Every row comes from one small tree of marks. The marks that hang from a mark follow it in brackets, in the order of their numbers. Every link used is in the known rows. Which tree was each row made from?
Known rows:
K196(K525): [  8  -4   3   7   9 -11  15   0 -12  -4 -16   1  16   0  11  -1 -21 -12
   6   6   0   3 -13  -2  -2  12 -30]
K838(K525(K196(K607) K650)): [ -6 -12  40  25   3 -25  21  15   8 -20  28 -10 -11  -2  25 -16   6 -52
  -9 -16 -19 -20  11 -18   2   9   3]
K977(K607(K650)): [  5  -4  -3  20  -1 -25 -24 -14   2  19   6  12  -3   9  -9   2  43  -2
   4 -23 -26  -2  11   6   2  -7  18]
K607(K838(K525(K516 K650))): [  4 -19  65  13  15 -29  -2  -1 -47 -14 -26  -7 -12  -4  59 -19  24 -51
  -6 -11 -10 -20  17 -19 -31  30 -26]
K977(K607(K196 K838)): [ -3 -21  20  -1  -1 -13 -27   0 -41  -2 -14  33   4  14 -27 -18  66  -8
   1 -32 -44  -6  31   2   2   5  57]
K184(K525(K196)): [ -1   3  -7  -6  12  23  12   7  13   7  24   3  -9  -2  14   7 -12  -7
 -35  -2  -9   5 -10   6  -4  -3  12]
K650(K525(K196 K516)): [  6   7  27   2  31   7  -8   4  13  11  16 -29  10 -10  52   2 -12 -17
 -21  -6 -13   5  10  -5 -16  19   8]
K525(K650 K838): [ -4  -6  20  14   6 -39  13  -3   5 -26   7   3 -11   7 -23  -6 -15 -16
  -1 -12  34 -20  -4  -9   8  17 -13]
K525(K196): [ -5   2   3   5   6  11   5  11  24 -15  15  -3 -11  -4   3   1 -11 -18
 -14  -1  -5   6  -5  -9 -14   2  12]
K977(K607(K196(K525))): [  8 -22  -3  10  13 -35  -4  -3 -29  -1 -12  17  21   6 -17 -13  18 -18
   8 -19 -34   6   6  17  15  14  30]
K838(K525): [ 11 -10   8  -2   4 -14  11  -7  -6  -6  -5 -11   0  -8  16   7 -12 -23
  -8   6 -12  -1  15 -24  -2   3  -6]
K838(K607(K196 K977)): [ -7 -20 -12  -1   2   3 -17  16  -1  37   8  51   7 -12 -57 -23  -3  23
  12 -44 -11   0  -8  30  20  -3  41]
K184(K525(K196 K516 K650 K838)): [ -2  -4  16  14  35 -20  14   3  12  -8  34  -3 -13  -5  26  -6 -30 -39
 -35 -16  27 -20 -19   5 -19  17   5]
K977(K607(K650 K838(K525))): [ 17 -17  30  12  -3 -26 -24 -20 -23   7 -19  19  -7  13  14   3  64 -31
  -7 -24 -50 -10  34 -39 -16   0   5]
K516(K525(K838(K607(K196)))): [ -9 -18 -18 -11  18 -37   2   5 -13   4  25  57  18  -9 -56   1 -14  -5
  -1 -16  14 -33 -14 -10   8 -12  69]
K607(K650(K525) K838 K977): [ 14   3  21   3  -7   2 -13 -15  -5  48 -21  20  15   9   4  -3  48   7
  -3 -49 -29  -3  34 -18  10   6 -24]
K525(K196(K607) K650 K838): [-12  -4  26  28   5 -27  21  18  22 -27  43   7  -6   6 -15 -15  -4 -35
  -7 -24   7 -35  -2 -17   5   2  15]
K607(K196(K525) K650): [ 17 -15 -25  27  10 -27  25  -9 -26  27 -16  13  35   3 -23  12  32  -2
   8 -14 -24   6   9  -6   3   8  -9]
K184(K525(K516)): [  4  -1  -3  -8  22  10  -6  -3 -17  25  11   0   7  -9  45   2  -2  -2
 -20  -4  -1   0 -11  25  -4   2  12]
K607(K196(K525(K650)) K838): [ -1 -22  37  19   5 -32  21   6 -63 -11 -38  22  16  13  -6 -18  35 -24
  13 -18 -13 -14   6  -2  -5  34 -20]
K196(K525(K650 K838) K607): [ -1 -11  27  27   5 -47  29   9 -13 -16  14   5  19  14 -10 -16 -13 -28
   9 -17  13 -37  -9  -8  18  12 -23]
K184(K525): [  3   0 -11 -11   5  12  11  -6 -10  17  12   4   4   3  11   6  -1   9
 -19  -1   1   1 -10  11  10  -5   4]
K516(K525(K196 K650 K838(K607))): [-21  -8  22   6  19 -39   7  14  23 -29  36  37 -21 -11 -17 -13 -47 -35
  -4 -13  34 -38 -39 -15 -19   3  24]
K650(K525(K516)): [  9   5  23  -5  23  -4  -9  -8 -16  22  -1 -31  19  -8  48   1  -3  -1
 -10  -6  -7   2  10   7   0  18  -1]
K607(K977): [  0  -2  -1   0  -4   1  -9   4  21  19  -2  22  -5  -7  -8 -16  -6  -2
   2 -31  -3   1   7   9  12  -4  -3]
K196(K525(K516)): [ 11  -6  12  10  26 -16  -2   3 -24   8 -19  -4  24 -11  45  -6 -16 -24
   6   3  -2  -2  -9  13 -23  19 -25]

Write each row's tree:
[  2 -27  14  23  17 -72   9  -5 -27 -28  -5  22   9  13 -39 -17   1 -37
   5 -29   1 -16   2   5  20  31  18]
K977(K607(K196(K525(K650 K838))))
[ 16 -24 -13  12  33 -43   7   5  -9  16 -11  29  36 -14 -19 -18 -19 -32
  -1 -37  -1 -12   0   4   3  19  14]
K607(K196(K525(K516 K838)) K977)
[ 11  -6  -6  31  -1 -18  21   0 -19  31   3   7  39  10   7   1  28  -3
  16 -17 -28 -16   1  -6  10  -5 -21]
K196(K525 K607(K650))
[ 14   2  18  -6  27 -20  -7  -9  -4   8  13 -21  26  -3  24   8 -20  -8
 -13 -11  13  -9  13 -18   3  16   9]
K650(K525(K516 K838))
[ -2 -11  34  19   8 -23  22   4  13 -32   7 -12 -26  -7  22  -6 -15 -50
 -20   2  -2  -5   4 -21 -15  25 -20]
K838(K525(K196 K650))
[  5 -32  51  15  17 -37   4   1 -61  -8 -24   5   4  -4  31 -16  52 -48
  -8 -20 -23 -18  31 -10 -20  35   5]
K607(K196 K838(K525(K516 K650)))
[  8 -14 -32  19  -3 -17   1  -7   8  45  -4  31  16  -4 -42  -3  48   9
   6 -48 -26   3  22  12  22  -2  15]
K607(K196 K650 K977)
[  9   5  -1  13  -7  -8  -5  -5  13  64  17   6  30   6   0  -3  38  16
   8 -55 -35 -12  35   1  43 -10  -6]
K196(K607(K650(K525) K977))
[ 14   8  11  19  28   0  -2  -7  15  30  19 -24  14  -6  45  15  19 -10
 -16 -19 -22   9  18 -12 -19  14  -5]
K607(K650(K525(K196 K516)))
[ -2 -18   5  -5  -5   1 -12   9 -24  21 -19  44  11   1 -30 -21  50  -3
  -3 -48 -34  -7  32   3   8   6  31]
K607(K196 K838 K977)
[ 11 -23  16   7  22 -13  -8  10 -42  24 -39  38  34  -9  16 -30  27 -30
   7 -45 -33  -7  14   9 -12  25   6]
K607(K196(K525(K516)) K838 K977)
[ 17 -16  32  24   7 -13  -8  -2 -41  30  -3  11  22   1  49  -5  74 -32
  -2 -28 -54 -31  34 -34 -27  -5   3]
K196(K607(K650 K838(K525(K516))))
[ -5 -33  23  10   5 -31   1   8 -10  18   1  37  -7 -14 -34 -27  -4 -12
  12 -45  -7  -5  -1  18  23  19   8]
K838(K525(K650) K607(K196 K977))
[  3  -8  27  10  -3   1   5  12 -44   3 -14  17  29  15  20 -17  22 -17
   9 -14 -34 -22   4 -15  -7   2  -9]
K196(K525 K607(K838))
[ -4   0  -8  -6  19 -28  16   6  28 -30  23  29  -6 -10  -2   4 -31 -45
 -22   0  13 -34   1 -43 -14  -7  38]
K516(K525(K196 K838))
[-18   1  22  10  11 -34  21   6  16 -25  11   8 -21 -11  31  -9  -4 -45
  -9  -3   9 -28  -3  -7  -8  10  13]
K516(K525(K196 K650))
[  3  -9  25   9  -7  -1  -2  17 -24  21 -17  40  25   7   9 -33  18 -20
  12 -42 -34 -24  10  -6   8  -2 -15]
K196(K525 K607(K838 K977))
[ -1  -5 -17   4  12 -36  -1  -6   8  16  23  51   9  -4 -32   9 -10   3
   2 -13  19 -35 -19 -25 -13 -21  25]
K516(K525(K838(K607(K650))))
[ 19 -23 -24  27  16 -62   7 -15 -16   7  -3  27  29  12 -51   5  28 -21
   4 -31 -23  -8  13 -17   8   6  25]
K977(K607(K196(K525(K838)) K650))
[ -4  -4  22   8  21 -13   6  -3 -23  16   8  -4  -2  -3  52  -9  -2 -12
 -11 -13  12 -11 -16  32   2  19 -10]
K184(K525(K516 K650))
[ -9   0  13  10  11   4  21   5  10  -4  23  -1 -22   2  22  -3 -15 -14
 -26  -8  10  -1 -16  15   1  13  -5]
K184(K525(K196 K650))
[ -3 -11  -2  -4   5  -6 -22  10  27  15  18  48  -5  -8 -55 -19 -46   9
   1 -37  23 -14 -23   1   9  -9  18]
K525(K838(K607(K977)))
[ -4   0  12   9  15 -14  26   3  19 -19  36   6 -18   5  -9   3 -29 -28
 -37 -12  29 -16 -17 -10   3  14  -3]
K184(K525(K196 K650 K838))
[-12  -9  21   9   7 -26  -3   8   2 -13  21  22 -13   4 -40 -13 -35   1
   6 -19  42 -21 -35   0  -6   8  -4]
K525(K650 K838(K607))
[  9 -23 -22  27   8 -17  -2   4  -7  55 -10  54  29  -6 -54 -11   7  15
  19 -47 -17   6 -14  19  10   1  -3]
K838(K607(K196(K525) K650 K977))
[ 21 -14  28  16  12 -17 -11 -13 -34  19 -21   5   8  -4  48   7  52 -36
 -11 -16 -35 -12  27 -38 -41   8 -17]
K607(K650 K838(K525(K516)))
[ -2  -6  24  19  22 -43   4   0  -5 -18  10  -6  -1  -4   9 -13 -11 -30
   1 -14  31 -23  -5   1 -16  21  -8]
K525(K516 K650 K838)
[  1   2  29  11  20  11 -14  16  26  36  35  -7  20 -13  44 -23   2 -18
  -9 -51 -34  -5  22  10  11   7  29]
K650(K525(K196(K607(K977)) K516))
[  8 -17  -6  16  -7  -6  -7  -4 -18  40 -25  52  16   5 -35 -10  73   2
   4 -56 -35  -4  36  -8   3   1  12]
K607(K196 K650 K838 K977)
[  2  -3   0  38  15  -1 -13  13  33  46  33  20  11 -14  27 -18  30 -23
  -2 -57 -39 -18  13  10 -11 -12  21]
K525(K196(K607(K650 K977)) K516)
[ -8 -10 -11 -14  11 -27 -15   7  24  10  17  67   3 -17 -38 -18 -44  -9
   3 -31  25 -35 -20  -9  10 -17  39]
K516(K525(K838(K607(K977))))
[ 20  -6 -19   9  12 -32  17 -20  -4  29  16  -1  37  10 -44  28  33  12
  -9 -28  -6  -1  35 -34  27   8  15]
K607(K196 K650(K525(K838)))
[ 20 -20 -20  31  23 -34   7  -5 -16  50 -21  27  38 -15   2  -9  27 -17
  10 -44 -27   1  11  20   2  15  -4]
K607(K196(K525(K516)) K650 K977)
[  0  -7   8  20  20 -10 -10  23  38  11  43  22   7 -14   2 -29 -11 -38
 -18 -48 -14 -29   5  -2  -7  -6  43]
K525(K196(K607(K977)) K516 K838)
[  4 -19  20   7  28   4 -27  18  26  15  18  24 -14 -32  21 -23 -47 -35
 -13 -36 -15   1 -12   4 -32   8  17]
K838(K525(K196 K516) K607(K977))
